What can hang from each mark
debi: taluf
pevu: lefuz zava
taluf: dasom debi
zava: pevu
dasom: taluf
lefuz: dasom debi giveg
vago: lefuz
giveg: tise
tise: giveg

Every row comes from one small tree of marks. Brackets hold a mark, then the marks that hang from it, in alphabetical order. Every link used is in the known rows. Which tree was each row made from?
Known rows
[taluf debi]: [ 2.89  0.41 -4.04 -0.39 -1.50  1.45  2.73 -3.01  1.01 -1.99  2.30 -2.03
  3.54  0.12  1.04  0.69  2.53  2.14 -2.56 -0.64  6.99  4.61]
[debi taluf]: [ 1.86 -0.90 -0.45 -1.65 -1.06 -0.94 -1.09 -3.97 -0.49 -1.70  2.86 -0.18
  4.94 -0.51 -2.69  3.07  2.39  1.40 -1.30 -0.83  4.26  3.62]
[vago [lefuz debi]]: [ 3.92 -5.36  0.74  0.49 -1.10  5.02  4.54 -2.51 -2.45  3.02  4.96 -2.39
  3.34 -2.04  3.17  0.63  3.59  1.69 -3.22  1.15  5.19  5.03]
[zava [pevu [lefuz dasom]]]: [ 0.78 -4.64 -1.09 -1.62  0.94  3.81 -1.31  0.39 -0.76 -0.34  3.49 -4.05
  1.99 -3.17 -0.58 -0.25 -0.36  1.99  0.13 -3.06  2.55  0.12]
[dasom [taluf debi]]: [ 2.60  2.81 -4.60  0.28 -1.56  2.14  2.45 -4.53  3.68 -3.24  2.60 -1.38
  2.71 -1.83 -0.29  0.72  3.45  0.77 -0.42  0.04  4.82  4.59]
[pevu [lefuz debi] zava]: [ 5.83 -2.54 -0.15 -2.31  2.86  1.41  1.13 -3.14 -2.25 -0.76  2.79 -4.71
  1.84 -0.58  1.84 -5.50 -2.61  1.75 -1.92  2.25  3.30  2.37]
[lefuz [giveg tise]]: [-0.20 -4.29  1.10 -1.02 -2.18 -0.57  2.03 -3.95  0.92 -2.08  1.98  1.34
  3.57 -2.77  1.41  1.92  0.98  3.04  0.24 -1.32  3.19  6.43]
[lefuz [debi taluf] giveg]: [ 1.31 -1.88  0.95 -4.03  2.03  2.59  1.05 -3.62 -1.87 -1.52  3.71  4.44
  3.96 -2.32  3.12  2.84  0.29  1.26 -0.69 -0.76  3.21  5.60]
[debi [taluf dasom]]: [ 1.18 -3.06  0.70 -2.87 -1.73 -0.86  0.27 -5.27 -1.41 -2.84  2.73 -0.13
  4.38  1.40 -0.23  4.05  1.14  2.57  1.52 -2.03  3.23  2.14]
[vago [lefuz giveg]]: [ 4.41 -6.26 -4.04  1.17 -1.33  3.50  3.44 -3.84 -0.82  1.90  2.34  1.09
  3.20 -1.49  2.01  1.03  1.50  1.67 -2.12 -0.62  4.02  6.69]
[vago [lefuz [dasom taluf]]]: [ 3.31 -2.70 -4.67  3.62 -4.03  4.87  2.59 -3.43  2.39  0.50  4.13 -1.26
  2.88 -4.41 -0.12  2.29  2.84 -0.67  1.65  0.17  2.35  3.47]
[taluf dasom debi]: [ 1.85 -1.59 -3.01 -1.69 -2.13  1.24  4.34 -4.53  0.20 -2.83  2.13 -1.97
  2.75  1.75  3.26  1.76  1.44  3.25  0.58 -2.11  6.12  2.93]
[vago lefuz]: [ 4.59 -5.58 -2.51  2.09 -2.79  2.45  3.03 -3.22 -1.04  2.16  3.44 -2.96
  4.07 -0.75 -0.10  0.83  3.70  1.64 -2.98  0.24  5.21  4.92]
[vago [lefuz [dasom taluf] debi [giveg tise]]]: [-0.63 -3.47  1.21  1.13 -3.84  5.74  5.61 -3.43  2.35 -0.25  4.64  3.19
  0.96 -7.90  5.64  3.71  0.17 -0.45  4.27  0.53  0.61  6.06]
[zava pevu]: [ 1.32 -5.42  1.30 -0.47  1.31  3.50  0.46 -0.42 -0.24 -0.05  4.29 -3.11
  4.38 -2.42 -1.57  1.27  4.36  3.34 -2.59 -2.56  4.60  3.18]
[lefuz dasom debi giveg]: [ 2.03 -4.53 -2.12 -1.58  1.65  5.75  2.89 -1.73 -0.43 -1.28  4.33  2.92
  3.58 -4.14  5.49  1.78 -0.51  1.27  1.01 -2.25  2.68  4.84]
[zava [pevu [lefuz debi [giveg tise]]]]: [-2.58 -5.14  6.53 -4.78  2.03  3.47  1.74 -0.71 -1.90 -0.41  3.92 -0.33
  0.60 -4.96  3.82 -0.49 -1.11  3.28 -0.07 -1.54  1.78  4.22]
[pevu lefuz zava]: [ 6.07 -2.54 -2.95 -0.69  1.20 -0.84 -0.15 -3.65 -0.69 -1.38  1.00 -5.09
  1.95  0.71 -1.26 -4.89 -2.58  1.93 -1.65  1.26  3.13  1.97]
[tise giveg]: [ 1.52 -0.43 -1.95 -1.05 -0.51  0.46 -0.18 -3.00 -0.99  0.43  4.60 -4.50
  4.50 -1.90  0.13  0.98  3.32  2.90 -2.07  0.73  5.39  3.52]
[zava [pevu [lefuz dasom [debi taluf]]]]: [-0.88 -1.77  2.70 -4.73  2.19  4.76 -1.83  0.42 -2.27 -0.56  5.19 -1.29
  1.33 -4.65  1.26  2.12 -1.52  0.75  1.25 -2.16  2.05  0.10]
[pevu [lefuz dasom [giveg tise]] zava]: [ 1.72 -2.86 -1.92 -1.22 -1.51 -0.42  0.97 -3.38  1.16 -3.46  0.02 -0.40
  0.39 -3.23  2.31 -2.40 -6.76  1.50  3.62 -0.30  0.48  2.88]

Write each row's tree
[ 6.30 -3.48 -4.67 -1.97  2.61 -0.12  0.30 -4.30 -0.83 -1.68  0.33 -0.82
  1.59  0.17  0.73 -5.11 -4.69  1.68 -0.70  0.23  2.15  3.81]
[pevu [lefuz giveg] zava]
[-1.42 -4.02  2.40 -1.67 -1.50  3.44  3.59 -2.32  0.68 -2.04  4.01  2.75
  2.85 -5.70  5.67  3.07 -0.90  1.77  2.72 -1.59  2.13  5.42]
[lefuz dasom debi [giveg tise]]
[-2.09 -5.41  5.43 -3.42 -3.99  1.78  5.36 -5.38 -2.16 -0.25  3.50  4.17
  1.10 -2.53  6.45  5.34 -1.13  1.91  3.72 -0.57  2.36  5.30]
[vago [lefuz [debi [taluf dasom]] [giveg tise]]]
[ 0.25 -2.79  3.35 -4.29 -0.17  1.42  1.69 -4.52 -2.59 -2.08  4.33  0.46
  3.64  0.23  2.99  3.66  1.09  2.22  1.34 -1.13  3.32  2.47]
[lefuz [debi [taluf dasom]]]
[ 1.94 -1.00 -0.81  0.32 -0.27  5.76  1.82 -2.65  2.06 -2.32  5.50 -0.38
  3.68 -5.16  1.98  1.81  2.52  0.38  2.21 -0.15  1.94  3.15]
[lefuz [dasom taluf] debi]
[ 3.70 -6.09 -5.77  1.89 -2.31  5.04  3.47 -2.48  0.07  1.31  2.87  2.00
  2.86 -3.11  3.42  2.45 -0.15  0.60  0.63 -2.05  2.97  5.30]
[vago [lefuz dasom giveg]]
[-3.36 -3.54  6.25 -5.32 -1.77  0.28  3.19 -5.30 -1.40 -3.33  3.18  4.30
  2.43 -2.10  5.32  4.97 -1.11  2.81  4.18 -1.77  1.93  4.82]
[lefuz [debi [taluf dasom]] [giveg tise]]
[ 0.52 -1.76 -0.96 -3.40  0.70  4.11  0.94 -2.55 -0.68 -1.97  4.24  5.12
  3.54 -3.76  4.03  4.30 -1.71  0.18  2.25 -2.12  2.23  4.43]
[lefuz dasom [debi taluf] giveg]
[-1.23 -4.11  5.73 -6.79  2.36  2.96 -0.23 -2.02 -4.34 -0.98  4.48 -1.77
  1.01 -0.96  2.33  1.64 -1.06  2.94  1.39 -2.34  2.42 -0.21]
[zava [pevu [lefuz [debi [taluf dasom]]]]]
[ 2.40 -3.76  0.04 -2.33 -0.20  3.99  3.04 -3.59 -2.37  1.61  4.02  4.02
  2.79 -2.69  4.03  3.49  0.39  0.30 -1.32  0.29  3.63  6.31]
[vago [lefuz [debi taluf] giveg]]
[ 4.63 -0.82 -3.84 -1.58  2.86  4.42  1.36 -3.64  1.53 -3.67  2.63  1.02
 -0.16 -4.59  4.44 -3.85 -5.73 -0.73  3.75  1.11 -0.59  2.77]
[pevu [lefuz [dasom taluf] debi giveg] zava]
[ 5.11 -3.28 -6.36 -1.31  1.49  1.53  0.18 -2.96  0.17 -2.47  0.48 -0.21
  1.11 -1.47  2.00 -3.54 -6.47  0.72  1.58 -0.79  1.11  2.25]
[pevu [lefuz dasom giveg] zava]
[-3.00 -1.53  3.54 -3.46 -2.14  2.00  1.66 -2.93  0.28 -2.88  3.57  4.93
  2.81 -5.87  4.14  5.56 -2.19  0.91  3.88 -1.50  1.73  4.91]
[lefuz dasom [debi taluf] [giveg tise]]
[ 5.23 -2.21 -4.87 -0.19  0.13  0.62 -0.42 -2.63  0.12 -2.30  1.42 -4.36
  1.84 -0.77 -0.20 -3.54 -4.32  0.91  1.03 -0.06  2.23  0.79]
[pevu [lefuz dasom] zava]
[ 3.05 -5.29 -1.26  1.62 -2.05  6.59  4.45 -1.20 -1.46  2.24  5.45 -1.65
  2.90 -3.61  4.50  2.13  2.05  0.63 -0.42 -0.27  4.19  3.70]
[vago [lefuz dasom debi]]
[ 1.56 -4.77  2.51 -2.41 -2.45  3.29  4.11 -4.57 -3.39  1.17  4.73  0.03
  2.61 -0.15  4.04  4.07  1.38  1.49  1.05 -0.15  3.84  3.04]
[vago [lefuz [debi [taluf dasom]]]]
[-0.63  1.07 -4.54  1.75 -6.43  4.10  5.93 -4.13  4.98 -1.95  2.12  3.08
  0.08 -6.31  4.55  3.78 -0.45 -0.72  4.37 -0.41  2.68  6.05]
[vago [lefuz [dasom [taluf debi]] [giveg tise]]]
[ 5.16  0.33 -5.37  0.68 -0.10  1.45 -0.81 -4.04  2.56 -3.63  1.60 -3.55
  1.09 -2.82 -1.29 -3.60 -3.54 -0.30  3.17  1.01  0.37  0.71]
[pevu [lefuz [dasom taluf]] zava]
[ 3.38 -1.94  1.94 -5.34  1.36 -0.40  0.80 -5.21 -3.43 -2.84  2.60 -2.07
  0.97  1.39  2.65 -1.92 -5.13  1.61  2.11  0.87  1.95  0.21]
[pevu [lefuz [debi [taluf dasom]]] zava]
[ 1.04 -5.53  2.03 -4.84  5.15  5.57  0.75 -0.29 -2.94  0.53  4.08 -0.43
  1.25 -3.38  3.85 -1.90 -1.03  2.78 -1.87 -1.91  2.54  3.71]
[zava [pevu [lefuz debi giveg]]]
[-0.11 -3.20 -0.15 -3.02  3.85  7.97  0.31 -0.64  0.47 -1.34  5.14  1.20
  0.22 -7.20  4.02 -0.20 -1.85  0.48  3.00 -1.90 -0.25  2.51]
[zava [pevu [lefuz [dasom taluf] debi giveg]]]
[ 2.18 -3.21  2.75 -3.04  1.29  0.16  2.86 -3.78 -0.99 -2.14  1.35 -0.86
  0.41 -2.56  4.43 -4.05 -4.90  2.27  0.68  1.76  1.59  4.77]
[pevu [lefuz debi [giveg tise]] zava]
[-1.94 -3.20  2.63 -1.72 -4.38  3.41  4.03 -3.01 -0.73  0.15  3.85  4.63
  1.49 -5.97  5.47  5.97 -1.64 -0.26  3.19 -0.38  2.15  5.56]
[vago [lefuz dasom [debi taluf] [giveg tise]]]
